What can hang from each mark
dazuz: vikuvos
zesi: taler
mabaz: dazuz lonidu
lonidu: mabaz vikuvos
gureb: sizo
vikuvos: dazuz lonidu sizo taler
sizo: gureb vikuvos vuvo
vuvo: sizo
gigiv: taler
dusu: taler zesi
taler: dusu gigiv sola vikuvos zesi
sola: taler

Each row was made from one small tree. Brackets hold a mark, then the marks that hang from it, in alphabetical order. Every link used is in the known rows. Write each row's tree.
Known rows
[zesi [taler [vikuvos lonidu]]]: [-18  -5   4  -1  28 -34 -25   7 -18  25  32   1  -9  -9   5  17  -2  45
  -2  -7   0 -13   1  10  -8   3  11  16  12  32  10  39   6  -1 -11  -2
 -24   0  21  18  26  -2  12   4]
[zesi [taler dusu sola]]: [-20 -15  22   0  29 -42 -23  28 -19  22  24  -5 -10 -10  14  47   8  19
 -26  13  15 -16 -10  -3 -11  13   9  16   8  29  -8  26  23 -20   7   9
 -30 -24   5  -5  11 -23  22  25]
[sola [taler gigiv]]: [  3   7  -5  10   3   1 -35 -16 -23  -1   7 -27   9 -34  34 -29  -4  21
   3  18   2   2  23  14  -2   0  13   1 -25  20  13   1  28  21  15  18
 -13 -21 -12   7  16   0  21   6]
[sizo vikuvos vuvo]: [-23  27   9  30   6 -26 -43   4 -16 -41  -1 -12  49 -11  13  -6 -14  39
   2 -13  -8  10  33   1   2 -25  19  -5  32 -10   7 -44 -34 -16 -24  19
  13  10  14 -20 -10 -20 -10  19]
[gureb sizo]: [ 25  -2  -3  18  -1  12   7   8  -8 -16  -3  11  12  17  29 -31 -16  22
  14  -5 -25  -6   4  -8  -3   5 -15   2   9   4  -8  17  24  -3  -9   1
  26  -6  -4 -12   0 -11   8   4]
[vuvo [sizo gureb [vikuvos lonidu taler]]]: [-19  27   7  36   4 -35 -16 -10  -8 -36 -14 -16  22 -10  49  -3 -28  21
   8 -24 -31 -34  28   5   1  -1   4   2   3  15  27 -47  -2  17 -27 -42
  13  13  49  -7   8  -5 -17  12]
[zesi [taler sola vikuvos]]: [-21 -13  18   9  52 -39 -19  22 -28  33  30   1 -27  -8  17  36   3  33
 -12  16  11 -10  -2  -1 -27  -4  16  18  15  48   3  29  16 -21   6   5
 -33  -7  10   2  21 -13  25  23]
[lonidu [mabaz dazuz] [vikuvos [taler sola]]]: [-30  -5 -11  -8 -25 -11 -35   1  47  20  41  -2 -41   2   0  52  61  32
 -13  27  -9 -18 -10  36  -2 -22  15 -29  12  37  -3 -40  77 -29  11   0
 -26   1 -47  69 -12 -16   8 -44]
[sola [taler [dusu zesi] gigiv vikuvos]]: [-20   9  10   8  19 -29 -44 -23 -15  13   7 -42  -9 -58  46   7   5  19
  -2  26  27  11  17  36 -44  33  16  11 -38  24   4  16  14  24  47   5
 -25 -43 -24  24  46  -7  27  28]
[sola taler]: [ 18   7 -19   2  -4   7 -28   1 -35  -2  17 -22   6 -33   8 -19   3  16
  11  17  -5   9  13   9  -4  -3  13   5  -7  11   9   3  30  24  -9   9
  -6  -8   1   2  -5  -3  12   1]
[mabaz dazuz [lonidu [vikuvos [sizo gureb]]]]: [-15  28   6  -8 -34  21   0 -16  53   6  -2   0 -31  22  -3  56  23 -46
   8  22 -58 -39 -27  17  -3 -21  -3 -22 -27  36  -4 -14  -1 -41 -30 -16
  10  15   4  29   9  -1 -12 -17]
[dusu [taler gigiv sola [vikuvos dazuz lonidu]] zesi]: [-43 -15  21 -15  50 -43 -12 -41  -5  10  15  16 -42 -42  20  48  14  12
  10 -24  23 -12  20  44 -75  39  10  19   7  32  17  41  -2   3  45 -33
 -21 -40 -17  50  35 -33 -10  17]
[dusu [taler gigiv zesi]]: [-13  -9  18   2  20 -12 -18 -35 -21  -1   7   4 -11 -29  11   5  -8  -3
  -4 -14  20 -12  15  22  -7  20   6  24  13  -3  15  18   8   0  35 -11
 -18 -28 -16   4  10  -9  -2  47]
[gureb [sizo [vikuvos [lonidu [mabaz dazuz]]] vuvo]]: [  4  22   3  29 -10  -7 -24   7  11 -43  -2   4  42   7  40 -18  -8  57
  10 -21 -42  -7  27  11  -1 -17  -5  -6  21   7  -1 -15  13 -20 -26  12
  38   7   3 -10  -5 -34  -5  -2]
[gigiv [taler dusu sola vikuvos]]: [-51  14  36  -1  33 -40 -19  40  10  17   7 -31 -23 -35  32  49  17   0
  12  13  17  -1   2 -23 -61  26  -6  27 -17  33 -17  16   4 -20  29  -1
 -47 -40   9  -8  45 -34  31  18]
[gureb [sizo [vikuvos dazuz lonidu taler] vuvo]]: [-10  37 -14  25   6 -27 -33  18   8 -48  11  -2  44   7  53 -25 -30  75
  38 -34 -43 -37  53  -2  -8   8 -11  11  11   6  10  -3   5   2 -31   5
  22  -6  18  14  11 -36 -10 -14]
[dusu zesi]: [-22 -26   8 -16   2   1   6 -34  -6  -9  -1  16  -5 -11 -25   7   7 -20
   3 -13   8  17 -11  22 -14  22   1  -4  20 -10   3  17  -4  16   1  -8
   7  -3  -8  20 -12 -10 -26   4]
[sola [taler dusu gigiv [vikuvos lonidu sizo]]]: [-14  40  -8   1  11 -48 -40  -6  10  21   7 -53   2 -53  77   5  -6  44
  10  24  21 -24  26  27 -31  31  11  21 -60  30   7  25  13  23  33   4
 -23 -44  -1  28  67 -12  31  16]
[gureb [sizo vuvo]]: [ 21   5   5  25   3   4 -10  11 -10 -37  -3   8  36  11  35 -34 -19  30
  10 -14 -25  -6  18 -10  -3   5 -14 -10  12  -2  -4  13  11  -9 -20  10
  30  -6  -7 -18  -9 -35   7  17]
[vuvo [sizo gureb [vikuvos taler]]]: [-14  16  10  45   8 -24 -16 -10 -18 -33 -14 -14  17  -8  42  -8 -28  10
   5  -9 -27 -29  26  -4  -2  -3   7  -5  13  13  21 -56   2  14 -22 -37
  10  11  41 -19  -3   0 -16  22]
[mabaz [dazuz [vikuvos lonidu [taler gigiv sola]]]]: [-30  20   3  -1   5 -12 -27  -1  43   9  -4  -4 -29   8  23  32  18 -12
  22   0 -34 -34  18  17 -23   0   4  11 -25  66 -13   2  -4  -4  -7   0
  -9  -5 -12  52  49 -17   8 -44]
[vikuvos dazuz lonidu [sizo gureb]]: [-22  54 -46   1   3 -57   2   5  59  -2  -4 -17   4 -10  53  12 -15  59
  40  -8 -32 -91  40  -1  -1  46 -14  10 -67   9  38  24 -14  23 -29  -6
  -2   1  34  40  34 -25 -37 -32]
[dusu [taler sola] zesi]: [-14 -39  13 -25  25  -8   4 -31 -40  -7  20  29 -25 -30 -31  34  18 -26
   1 -22  19  13  -9  27 -46  22  15   7  54   2   8  34  14   2   6 -32
  -1 -25  -6  17 -25 -31 -20  28]
[vuvo [sizo [vikuvos dazuz]]]: [ -5  11  19  33  -1 -13  -8  -3  -1  -5 -12  -1   3   6  36  11 -16  24
  14   0 -26 -23  25   0  -6   1 -10  -1  22  23  -4 -67   7  11  -8 -37
   7   6  29 -19   3  -2 -21  -1]
[sizo gureb [vikuvos dazuz taler]]: [-41  36 -31  49  20 -44 -39   2  -5 -37   8 -27  12 -20  23  -4 -22  47
  21  -3 -38 -43  53  -5 -10   4  24   7 -17   2  46 -37 -19   7 -22   7
  -9  11  24  18   6   9 -25  -6]
[gigiv [taler dusu [vikuvos [lonidu mabaz]]]]: [-47  17  21 -12   2 -34 -28  20  26  12  13 -32  -7 -39  18  34  24  20
  12  -8   9   0   0  -9 -40  27  -7  19 -16  19 -10  17  11  -2  17  -5
 -43 -34  12  12  42 -25  17  -5]
[gureb [sizo [vikuvos [taler dusu zesi]]]]: [ -8  20  -5  24   5 -20 -18  11  -5 -25   5  -7  20   5  47 -20 -28  41
  23  -9 -23 -19  24   0  -4  10  -6  30  16  -2  -1  -1  19  -2  -3   0
  15 -12   8  -2  15 -11   4  17]
[vikuvos sizo [taler gigiv]]: [-38  26 -30 -22   7 -35  -3 -10  43   3  15 -20   4   1  55 -20 -35  17
  34   3   3 -86  34 -13   6  29   1  12 -20  16  19  26   9  23  -7  -4
 -22 -34  27  54  40 -13  -5  -9]
[dazuz [vikuvos [lonidu mabaz] [sizo vuvo]]]: [-15  33 -32  -4 -10 -47 -43  -2  22   9  -1  -8  17  -9  32  -7  21  52
  16 -18  -9 -23  11   2  10  10  18   8   6  39  -8   6   3  13 -39   4
  -5   3  -8  53  37 -28   1 -41]
[gigiv [taler dusu [vikuvos dazuz lonidu]]]: [-52  25  18  -8  11 -39 -29  29  31  14  13 -32 -12 -36  24  40  14  25
  32  -7  -1 -20  18 -14 -48  44 -17  26 -32  23  -9  19  -3   6  15  -6
 -47 -38  18  17  53 -26   9 -15]

Which tree is each row?
[-28   6   2  -7  46 -58 -13  24  -5  36  30  -3 -19  -8  36  37  -4  48
   2   7   8 -37   3   2 -21   5  12  28   4  49  10  47  12 -14  -8  -2
 -28  -8  30  17  36 -23  18  12] : [zesi [taler sola [vikuvos lonidu sizo]]]
[-29  33 -35 -22   5 -37 -11  10  29 -20  24 -19  26  -3  36 -14 -32  22
  38  -8  -1 -78  36 -19   2  26  -1   5   2   0  18  26  -1  21 -41  -6
 -13 -22  36  44  12 -40 -13  -1] : [vikuvos [sizo vuvo] taler]
[-56  16  52  17  54 -49  -7 -14  25  11 -30 -13 -25 -19  84  34 -10   0
 -22  11  39 -17  19  19 -12  12  -9  42 -49  26   8   2   1 -27  78  21
 -28 -15 -34  -3  50 -28  26  60] : [taler gigiv sola zesi]
[-29  24  26  46  20 -46 -18  -2 -10 -28 -21 -23   8 -18  64  19 -25   7
  -3  -3 -11 -32  26   3 -12   9   2  13  -2  15  18 -54   3   6   2 -37
   0   2  32 -21  11 -14  -8  46] : [vuvo [sizo gureb [vikuvos [taler dusu sola zesi]]]]
[-46 -34  29  -4  43 -30 -14 -32 -18  15  14  13 -24 -18   6  26   3   6
 -11  -1  19   5  -5  26 -32  20  13   6  18  30   9  35   5  -1  23   3
 -19 -15  -8  26  17 -18  -1  23] : [dusu [zesi [taler gigiv sola vikuvos]]]
[-45   8  28   0  35 -24 -11  30   0  13  11 -16 -24 -24  21  30  12   3
  22   7   5   1   6 -28 -51   5  -5  22  -1  37  -6  15   6 -17  12   2
 -39 -21  16  -8  31 -27  25   6] : [gigiv [taler sola vikuvos]]
[-27 -12   4   0 -22  -1 -32 -28  45  16   5  -4 -27 -11   0  30  51   2
 -20  10  -6  -7  -6  29 -15   4  15 -19   1  38 -17 -22  39  -7  18   6
 -22 -12 -49  56  10 -14  -1 -28] : [lonidu [mabaz [dazuz [vikuvos [taler [dusu zesi] gigiv]]]]]
[-36  -4  27   5  20 -46 -42  -7  20  35  22 -17 -17 -21  35  42  12  42
 -28   9  12 -24   3  27 -19  18  12   7 -23  46  -1  27  16 -16  34   9
 -39 -31  -8  29  51 -10  23  11] : [zesi [taler dusu gigiv [vikuvos [lonidu [mabaz dazuz]]]]]
[-31  35 -35  16  27 -59 -46  12  -4  -7   2 -20   8 -11  45  -9  -6  24
  29  -1 -11 -48  29 -23 -12  20  27  15  -5  46   9  14  -9  13 -44   4
 -17  -7   2  49  40 -33  12 -13] : [dazuz [vikuvos [sizo gureb vuvo] [taler sola]]]
[-34  31 -30   5  11 -46 -51  -6  11   2   5 -18  14  -4  44 -26 -13  28
  35  -6  -7 -49  36 -16   1  24  22  13   2  46  -3  11  -8  23 -31   7
 -23 -21  -5  63  53 -21  11 -27] : [dazuz [vikuvos [sizo vuvo] [taler gigiv]]]
[-16  36   7   4   8 -37 -44  -1  11  20   9 -47 -19 -62  48  38  21  31
   0  22  19  -1  13  49 -35  25   3  37 -50  18   4  12  29  15  41   0
 -30 -18 -20  24  42 -20  22  32] : [sola [taler dusu [vikuvos [lonidu [mabaz dazuz]]] zesi]]
[-39 -19  27 -19  46 -38  -8 -46 -16   5  13  16 -34 -42  15  40  12  -2
   0 -29  31   4   7  46 -69  28  18  19  19  25  16  46  -2  -2  42 -34
 -13 -38 -12  40  29 -30  -3  30] : [dusu [taler gigiv sola [vikuvos lonidu]] zesi]
[-13  27  -5  24  -1 -25 -36   2  10 -49   6  -5  51   0  59 -36 -21  71
  15 -35 -29 -22  41   7   2  -8   0   3  18   7   9  -7  17  -8 -18  11
  22  -7   6  12  10 -33   2  -2] : [gureb [sizo [vikuvos [lonidu mabaz] [taler gigiv]] vuvo]]
[-29   4  33  10  58 -41 -16 -19 -17  18   6  -4 -39 -38  46  38  -3   5
  -7   1  38 -12  18  26 -51  17  11  40   0  27  13  23   2 -20  63 -18
 -32 -32 -21   8  39 -21  23  66] : [dusu [taler gigiv sola vikuvos zesi]]
[-18  23 -18 -13 -14 -30 -14   2  60  11  10  -2 -10 -10  20  30  32  68
   6 -24 -15 -34  23  23  -5  19 -13   4 -34  16  10  -6  25  10   8  -4
 -19   3 -11  53  15 -19 -20 -54] : [vikuvos dazuz [lonidu mabaz]]
[-41  32 -32  10   3 -53 -42  -4  15 -13  25 -22  11 -11  34   2 -11  42
  24  10  -2 -50  20  11  23  23   9  -2  -8  -6  30  -3  15   5 -23   1
 -15  -1  -3  48   7 -23  -8   9] : [lonidu [vikuvos [sizo gureb vuvo] [taler zesi]]]
[-56  10  -6  -2  13 -54 -45   1  35  16  30 -14 -29  -9  34  47  20  44
  16  14  10 -38  22  25 -17  39   1  -2 -24  27   3 -16  31   0  33  -4
 -39 -34 -38  75  34 -16   5 -31] : [lonidu [vikuvos dazuz [taler [dusu zesi] gigiv sola]]]
[-48  33  37   9  60 -65 -10   0  36  27 -16 -18 -32 -20  96  42   1  34
 -10   1  32 -15  22  25 -57   1   4  28 -59  58   7  18 -16 -27  68  -1
 -23 -22 -13  26  87 -21  42  17] : [taler gigiv sola [vikuvos lonidu]]
[-32   4  23  -1  21 -43 -15 -10  12  23  -1 -19 -23 -34  16  49  13  -3
  -6  11  37  13  -9  31 -62  48   4  15 -19   4 -13  21 -18   2  47 -19
 -18 -32 -20  26  43 -10  10  32] : [taler [dusu zesi] vikuvos]
[-24  46 -23  -6  22 -52  -1  11  51  34   7 -17 -23 -10  52  29  -7  58
  39   4  -3 -56  30  10 -40  34 -10  23 -43  29  11  24 -16  12   6 -17
 -16  -7  20  46  61 -14  -7 -21] : [taler [vikuvos dazuz lonidu sizo]]
[-40  15   1   5  16 -19 -12  14   4   5   9 -25  -6 -26  16  -1  -5  10
  35   9 -11 -21  10 -33 -31  19  -1  12  -7  19  10  22  -3   2 -16   2
 -29 -17  32  -4  28 -17   4   6] : [gigiv [taler [vikuvos [sizo gureb]]]]
[-62  50  -2  65  45 -69 -64   3   0 -64  -3 -35  38 -30  63   1 -29  60
   7 -10 -24 -48  78  -5 -22   1  26  -6 -28  13  49 -43 -37 -14 -11  28
 -13  -2  10  11  14 -34 -12  23] : [sizo gureb [vikuvos dazuz [taler gigiv sola]] vuvo]
[-61  20  18  -5  43 -48 -15  -6  26  -3   2 -17 -19 -14  65  19 -19   4
   5  -7  26 -46  33   9 -13  20  -4  41 -33  22  17  15  12   0  46   4
 -40 -25 -10  40  43 -24  19  27] : [vikuvos [taler gigiv sola zesi]]
[-62   1  40  -9  32 -40 -16  22   6  13   8 -23 -25 -40  20  53  22 -10
  14   5  22   8  -3 -13 -68  36  -5  25  -7  28 -16  24   2 -11  28  -6
 -43 -42   6   2  39 -39  18  19] : [gigiv [taler [dusu zesi] sola vikuvos]]
[-47  12  23   0  50 -79 -28  14  17  42  17 -21 -16 -21  72  50  -5  49
 -15  15  28 -46   8  11 -29  27  10  27 -30  54   1  45   8 -19  33   5
 -42 -41  12  22  69 -26  32  28] : [zesi [taler dusu gigiv sola [vikuvos lonidu sizo]]]
[-18   9  15   6  54 -41 -12   3 -17  23  18   0 -48 -34  25  56   6  15
  11   1  23 -20  21  20 -60  26   4  45   7  21  11  20   7 -12  42 -27
 -34 -20 -13  12  24 -27   7  47] : [dusu [taler sola [vikuvos dazuz] zesi]]
[-28   1 -36  -5 -27 -26 -49  -1  40  22  51  -6 -27  -6  -1  26  50  74
   2  13  -6 -27  10  24  10   6  12 -24  11  18   8 -42  77  -1   8  -1
 -41  -4 -46  85 -10  -3  -5 -59] : [lonidu mabaz [vikuvos dazuz taler]]
[  0  32  -5  32   4 -22 -28  16   4 -42  -1   2  45   7  50 -22 -22  73
  29 -28 -42 -20  43  -1  -5   1 -12   5  10   5   3  -9  -1  -7 -25   9
  31   2  11  -7   6 -33  -9  -7] : [gureb [sizo [vikuvos dazuz lonidu] vuvo]]
[ -9  28 -31  28   9 -39 -42  -2 -10  -3 -11 -14  18  -9  27 -21  -2  24
  19   5 -17 -23  16 -17   2  16  25   2   0  32   1   2 -21  11 -46  12
  -1   4  -6  24  29 -17   4  -9] : [dazuz [vikuvos [sizo gureb vuvo]]]
[-57  61  24   0  64 -92  -4  17  42  21 -13 -23 -23 -30 100  61 -12  39
  14   2  40 -41  24  24 -46  25 -13  64 -47  28  14  34 -22 -20  39  -6
 -22  -1   6  19  68 -58  19  59] : [taler sola [vikuvos lonidu [sizo vuvo]] zesi]
[-13  15   6  14  14 -12 -38 -24 -19   0  -1 -31   2 -44  47 -19 -11  19
   3  17  14  -1  26  25   5  11   5  25 -34  12  18   3  26  22  33  22
 -22 -15 -20   4  23  -7  18  35] : [sola [taler gigiv zesi]]
[-33 -30  29 -10  49 -27  -8 -46 -27   8  14  17 -38 -40   8  35  11 -12
  -4 -12  33   8   4  38 -71  25  21  12  28  24  12  37   0  -5  45 -30
 -15 -39 -22  30  20 -25   0  40] : [dusu [taler gigiv sola vikuvos] zesi]
[-68  36  14 -27  -6 -54 -32 -20  87  -1   6 -31 -10 -29  64  46  14  24
 -10 -28  16 -58  25  48  -4  35 -11  33 -59  17  12  15  28   8  50  -5
 -40 -31 -18  78  56 -31   3  -4] : [vikuvos [lonidu [mabaz dazuz]] [taler dusu gigiv zesi]]
[-18  17  16  10 -15 -17 -11  -9  21 -14  -3  -4   5   3  38  18  -5  20
  10 -18 -28 -32  20  16  -2 -12  -5   2  24  28   0 -57  23  12 -15 -45
   8   7  37   8   5 -11 -19 -12] : [vuvo [sizo [vikuvos [lonidu [mabaz dazuz]] taler]]]
[-30  38 -41   3  13 -46 -18   4  18 -39  13 -27  33 -14  42 -22 -37  21
  28  -7 -10 -83  40 -20   2  30   9  -5 -20  -5  40  26 -10  19 -49   0
  -9 -13  37  37   7 -38 -17  16] : [vikuvos [sizo gureb vuvo] taler]
[ -6   3 -10  19 -22   0 -28 -14  34   4  -3  -5 -10  -8   3  16  43  15
 -19  17 -23 -14  -2  12  -4 -11  18 -29   1  33  -4 -27  29 -17 -14  16
  -6  11 -35  29  -7 -22  -6 -19] : [lonidu [mabaz [dazuz [vikuvos [sizo gureb vuvo]]]]]
[-26  35   1  66  18 -39 -51  -4 -30 -67 -15 -24  58 -28  22 -18 -22  37
 -12 -10 -22   4  38  -2   1 -21  31 -18   4 -17  39 -43 -47 -19 -34  27
  20  23  15 -34 -18 -18 -14  41] : [sizo gureb vikuvos vuvo]
[-46  20   7 -13  35 -42  -8  13  15  -4  11 -12 -20 -11  40  27 -12   1
  14 -10  19 -39  23   5 -15  18  -6  45 -15  13  14  18  15   3  21  -6
 -34 -11   2  35  23 -28  10  22] : [vikuvos [taler sola zesi]]
[ -6  27  -6  21  -8 -13 -29  10  14 -49   9  -1  41   7  43 -21 -13  59
  21 -29 -44 -23  36   9  -4 -11  -4   0  23   9   5  -9  17 -11 -31   7
  28  -1  11  10   1 -37  -5  -8] : [gureb [sizo [vikuvos [lonidu [mabaz dazuz]] taler] vuvo]]
[-29 -20   6  -1  34 -27 -18 -61 -24 -10  12   7  -8 -44   5   4  -7  -3
   6 -15  19 -14  14  32 -52  40  24  -5  24   3  28  42 -15  11  15 -25
  -4 -36  -6  32  12 -25 -22  46] : [dusu [taler gigiv [vikuvos [sizo gureb vuvo]]] zesi]
[-54  26  15 -14  33 -60 -15  22  25   1   9 -25 -17 -23  50  48  -6  -2
   3  -4  32 -41  18   9 -25  38  -8  50 -30   8   3  18  13   1  38 -10
 -42 -30  -5  34  36 -34  17  34] : [vikuvos [taler dusu sola zesi]]
